Each row was made from one walk, in order. Every step used is in the known rows, and no mark comes twice. Write each row's walk.
(in the rows, 128 means zero)
Known rows:
t -> x -> s -> u: [ 98 118 140 131 140 132 120 110 117 125 132 125 133 128 126 101 153 145
 109 129 130 152 123 129 108 125 133 168 130 116 152 109 153 126 150 120
 132 140]
j -> d -> v: [115 129 130 106 123 135 122 134 117 130 129 107 124 132 119 129 128 130
  91 145 133 144 116 144 144 120 126 119 111 128 119 125 132 126 118 140
 137 132]
a -> j -> d -> q: [107 129 128 110 121 129 114 116 149 127 122 141 121 116 120 110 121 139
 106 152 133 147 146 135 154 118 123 138 116 138  92 130 147 122 132 136
 113 136]
a -> j: [125 123 127 133 130 130 121 120 169 124 123 152 131 116 138 118 118 131
 145 101 126 136 149 112 138 115 128 114 131 139 106 128 112 124 126 134
 140 137]
u -> s -> d: [130 127 122 162 141 127 132 141 124 137 126 105 119 127 107 116 121 137
 119  98 134 135  78 136 129 148 123 115 103 105 110 109 149 128 116 126
 106 117]
a -> j -> d: [110 113 123 137 131 123 122 107 165 122 121 145 122 127 135 109 120 138
 107 142 126 141 124 121 142 115 132 134 128 130  98 131 151 121 109 121
 138 133]
h -> u: [126 122 128 127 120 144 128 130 113 110 105 138 133 118 135 129 124 139
 127 103 125 112 106 129 137 131 114  65 128 114 135 128 136 128 132 131
 137 126]
h -> d: [123 126 123 134 127 138 128 134 114 119 117 133 128 127 134 130  99 138
 132 115 131 118  85 136 124 140 113 127 115 110 134 133 144 133 120 112
 124 120]
f -> d -> h -> u -> s: [143 105 135 116 115 141 142 142 111 129 105 126 136 113 117 145 112 129
 134  74 127 113  41 135 149 149  84  24 115 110 116 121 135 138 140 154
 106 123]
f -> a -> j -> d -> s -> u: [ 97  80 127 112 117 138 138 123 135 126 127 149 129 107 165 103 127 136
 133 111 130 155 127 120 141 125 119 126 120 117  97 109 122 123 132 139
 118 137]
t -> x: [132 112 141 129 135 136 126 111 126 129 133 130 136 141 117 125 155 125
 110 139 121 133 129 121 130 133 114 131 143 147 144 129 157 132 135 111
 129 122]
a -> j -> d -> h -> u: [104 109 128 114 116 149 124 115 141 112  98 154 130 106 139 110 119 137
 106 122 128 124  89 126 155 117 109  55 123 123 107 124 140 121 124 141
 124 154]
d -> h: [119 129 134 106 121 141 128 129 129 135 125 129 130 116 126 123 130 116
 122 133 132 132 112 133 135 123 121 111 119 132 124 121 112 127 138 146
 105 155]
q -> d -> j: [140 123 141 141 121 113 117 118  90 127 125 119 116 130 126 120 126 126
 111 111 132 131 132 151 137 126 113 132 112 146 122 126 118 139 142 143
 111 128]
x -> s -> d: [ 96 143 127 141 142 122 117 138 122 132 131 121 119 132 136  95 139 151
 119 116 142 134 119 137 109 128 139 134 120 104 141 117 167 118 127 124
 113 133]
j -> d: [114 119 125 134 128 122 131 114 128 126 127 124 120 134 127 121 131 134
  94 164 130 135 104 136 134 126 130 145 125 118 120 131 162 123 111 115
 128 125]
j -> a: [113 126 133 110 134 142 131 123 126 129 118 130 118 147 128 114 118 139
  84 119 120 133 134 132 138 121 134 138 129 131 119 131 124 132 119 117
 142 136]
a -> f -> d: [133 116 124 131 115 141 129 148 113 121 131 159 135 124 135 138 122 132
 157 113 126 129 128 131 139 133 116 139 139 135 130 138 172 136  92 148
 144 119]
f -> a -> j: [134 108 128 114 119 138 132 129 164 124 121 175 137 119 139 115 133 128
 171  61 118 133 155 113 140 125 111  80 143 142 106 132 110 129 129 126
 126 148]
t -> x -> s: [113 122 150 115 144 124 121 111 121 131 137 132 131 140 127 108 165 143
 112 113 125 129 127 131 113 126 121 130 143 135 160 130 171 125 152 110
 131 132]
h -> u -> s -> d: [126 124 121 160 135 139 132 141 111 123 109 112 124 118 114 118 115 146
 115  83 133 121  60 134 133 149 112  64 103  95 118 110 155 129 121 130
 112 115]
d -> f -> a: [142 120 130  82 109 147 141 147 123 136 129 150 133 125 128 127 150 117
 157  76 123 128 121 148 141 143 106  89 127 147 139 125  95 134 137 133
 107 163]
x -> t: [137 127 130 109 131 121 141 131 127 113 120 104 137 127 112 131 125 148
 128 113 121 126 170 127 119 120 141 150 145 123 151 136 147 125 142 125
 147 117]
j -> a -> f -> d -> q: [116 130 133  89 110 155 120 152 104 127 122 154 124 126 120 124 115 140
 119 121 127 138 156 146 155 131 113 150 126 146 114 138 167 141 109 152
 127 127]
t -> x -> s -> d -> h -> u: [ 94 124 141 114 131 153 117 128 102 121 109 135 134 120 132  94 155 148
 101 109 136 123  85 138 129 132 107  51 125 114 152 115 174 123 144 131
 104 152]
x -> s: [112 135 138 115 138 115 121 126 125 131 131 128 123 129 135 114 141 144
 128 101 131 124 127 136 111 123 131 124 129 117 146 129 144 120 146 123
 131 137]
q -> d: [136 126 131 161 122 112 119 138 130 122 128 115 115 139 120 117 131 124
 100 113 128 135 124 144 126 127 124 128 123 141 137 135 128 143 122 134
 132 129]

Which walk is each row?
[123 117 129 108 109 151 127 148 114 127 126 157 137 112 132 130 123 120
 149 124 132 133 112 134 146 128 111 121 128 141 126 130 151 136 105 162
 118 146]
a -> f -> d -> h
[140 121 125 109 119 148 144 159 118 144 127 131 126 126 113 118 143 124
 147  58 128 134  76 155 142 160 101  75 107 129 124 110 109 134 128 134
  91 152]
u -> s -> d -> f -> a
[112 127 131  95 125 144 123 144 158 134 125 169 129 118 144  90 147 139
 162  44 131 139 129 139 135 129 116  79 124 136 128 120 111 122 134 134
 112 172]
x -> s -> d -> f -> a -> j
[116 142 129 106 116 144 118 140 102 124 116 132 125 118 119 129 101 138
 129 126 138 125 117 147 135 138 108 126 103 121 122 130 144 134 141 127
  98 123]
h -> d -> q
[104  91 133 110 130 124 131 118 145 131 131 140 121 115 168 110 117 137
 111 132 129 136 124 120 150 119 121 114 118 132  97 126 138 116 130 135
 125 118]
a -> j -> d -> s
[117 120 128 134 140 159 125 128  75 127 118 131 111 122 113 101 107 152
  89  71 121 138 113 146 157 133 127 153  97 132  97 112 164 128  97 134
 129 130]
u -> s -> d -> j -> a -> f
[116 121 141  94 133 142 127 108  94 130 118 132 116 136 131 112 114 139
  89 104 124 129 142 141 147 120 120 143 121 138 106 122 115 129 134 129
 123 134]
d -> j -> a
[124 115 141  84 122 137 132 118  98 131 118 144 123 143 142 126 110 136
 110 105 128 129 132 141 148 127 105 133 131 133 108 127 130 136 129 138
 120 118]
f -> d -> j -> a
[132 137 127 128 133 139 122 159 115 140 130  91 121 125 102 124 117 133
 114  89 138 146  94 144 137 137 121  95  91 115 115 107 121 129 128 152
 118 124]
u -> s -> d -> v
[113 124 125 100 124 135 123 118 160 128 125 143 123 121 132 114 126 128
 107 138 128 143  98 142 157 120 128 133 112 149 113 124 107 121 116 134
 130 157]
a -> j -> d -> f
[132 113 127  95 111 156 130 140 154 124 115 177 136 114 141 118 117 129
 173  46 123 127 109 136 148 135  97  74 121 143 120 130  94 133 128 128
 119 161]
h -> d -> f -> a -> j
[131 132 123 125 128 150 130 152 113 130 114 109 123 117 113 122 122 137
 114  84 134 125  41 158 150 151 111  68  91 114 127 106 118 130 128 141
 109 141]
h -> u -> s -> d -> f
[107 131 130 106 119 128 120 124 114 129 126 122 117 123 112 121 128 136
  93 169 135 139 133 145 145 129 123 149 114 129 111 130 159 127 134 129
 102 129]
j -> d -> q
[125 107 132 127 124 139 140 124 110 126 102 111 124 112 111 128 118 135
  94  99 124 117  31 139 151 142 100  44 103 107 113 116 146 128 133 136
 109 134]
j -> d -> h -> u -> s
[ 92 133 143 114 139 140 116 126 121 140 133 128 128 129 124  90 160 136
 101 130 140 142 105 139 119 127 123 118 121 125 148 112 167 122 141 131
  94 157]
t -> x -> s -> d -> h
[130 102 134 114 118 164 139 145  99 121  99 142 129 115 115 132 104 142
 106  54 117 116  51 140 163 143  93  53 115 118 112 123 157 141 110 153
 132 134]
j -> a -> f -> d -> h -> u -> s
[127 135 134  90 109 130 123 146 121 133 129 140 131 124 122 141 125 128
 147 141 141 134 140 141 141 139 104 121 128 130 118 134 143 138 144 153
 100 116]
f -> d -> q
[116 104 134 105 125 136 136 142 101 128 127 129 127 117 169 130  98 138
 135 106 134 116  87 133 129 140 105 111 105 117 127 128 137 128 139 125
 111 105]
h -> d -> s
[125 134 129 111 121 151 119 150 108 123 121 120 132 124 126 134 100 134
 127 102 136 129 104 143 134 127 110  99 101 120 134 127 119 134 130 137
 133 128]
h -> d -> v
[132  89 132 115 116 147 141 126 137 125  97 147 130 105 118 119 123 135
 126  45 118 119  52 128 159 141  84   4 115 115  94 119 133 128 134 135
 105 150]
f -> a -> j -> d -> h -> u -> s
[123 144 128 132 129 132 122 148 110 140 126 104 116 116  96 119 120 138
 115 120 139 142 108 146 142 146 117 122  94 116 103 110 147 130 140 140
  82 121]
u -> s -> d -> q
[100 102 127 123 123 143 134 132  98 124 125 120 130 106 163 118  94 139
 129 122 139 140  90 132 124 135 117 154 100  98 121 108 125 130 138 136
 119 116]
h -> d -> s -> u
[121 112 126 116 119 152 130 143 114 121 123 161 127 137 135 125 114 140
 120 107 120 133 134 135 145 129 121 147 139 136 123 140 170 140  85 139
 156 125]
j -> a -> f -> d
[139 115 135 125 122 143 138 134 108 127 104 115 130 106 108 133 116 130
 120  74 124 113  46 134 147 144  97  33 105 112 119 115 123 131 147 145
 109 135]
d -> h -> u -> s
[106 105 131 119 125 135 136 132 108 132 133 117 129 105 159 117 118 132
 128 142 136 149 123 125 130 126 129 154 108 115 120 103 109 126 144 149
 122 124]
d -> s -> u
[132 135 125 126 133 140 131 151 121 143 128 103 119 122 107 122 125 129
 118 105 135 139  57 156 144 148 121 118  90 127 125 106 110 130 125 142
 104 141]
u -> s -> d -> f
[122 115 134  99 105 150 132 139 115 121 106 149 141 113 140 136 122 128
 141 106 134 113  82 132 143 135  92  38 132 117 133 128 137 135 136 158
 113 137]
f -> d -> h -> u
[ 97  93 129 104 118 155 137 144  98 126 129 147 129 116 166 115 107 140
 116 114 130 151 125 132 143 127 126 168 118 121 116 114 142 135 109 156
 144 121]
j -> a -> f -> d -> s -> u
[136 114 133 113 114 138 124 129  79 125 128 159 133 116 140 137 118 132
 161 110 131 128 132 139 150 131 104 141 126 143 112 128 157 134 114 157
 121 118]
a -> f -> d -> j
[115 123 127 110 124 138 114 129 153 127 126 133 125 122 126 119 119 134
 102 119 130 149 133 131 153 108 125 111 114 138 102 125 118 122 119 147
 148 140]
a -> j -> d -> v
[140 117 126 108 114 159 144 158 108 131 112 134 128 119 117 121 140 132
 147  43 126 122  57 155 148 161  89  29 107 117 128 111 114 136 131 134
  97 152]
h -> u -> s -> d -> f -> a
[115 117 127 133 134 167 124 129  62 115 100 136 114 115 119 100 102 158
  87  57 120 125  95 146 161 136 117 108 100 123 103 113 169 130  98 136
 135 131]
h -> u -> s -> d -> j -> a -> f
[114 116 139  95 129 149 123 132 157 135 129 174 135 128 136  88 166 139
 150  56 125 143 132 136 136 131 107  85 134 150 138 120 131 125 140 123
 110 170]
t -> x -> s -> d -> f -> a -> j
[127 130 125  96 114 152 136 155 120 136 129 147 130 128 129 111 151 123
 149  87 133 136 109 153 138 146 110  96 119 134 134 117 109 132 124 132
  96 161]
s -> d -> f -> a
[103 126 127 122 134 162 117 126  77 121 118 146 113 126 131  93 114 149
  91 108 126 139 144 144 152 120 136 170 108 139 107 118 164 126  91 135
 132 140]
s -> d -> j -> a -> f
[137 108 124 112 119 158 135 147 148 126 105 162 133 106 126 112 128 135
 159  19 124 128  80 137 156 145  94  20 111 128 107 113 105 131 129 141
 111 158]
h -> u -> s -> d -> f -> a -> j
[121 127 128 135 132 139 130 144 122 143 124 104 123 116 107 112 123 124
 114 115 138 137  69 139 135 142 118 101  95 112 109 104 130 127 127 146
  84 143]
u -> s -> d -> h
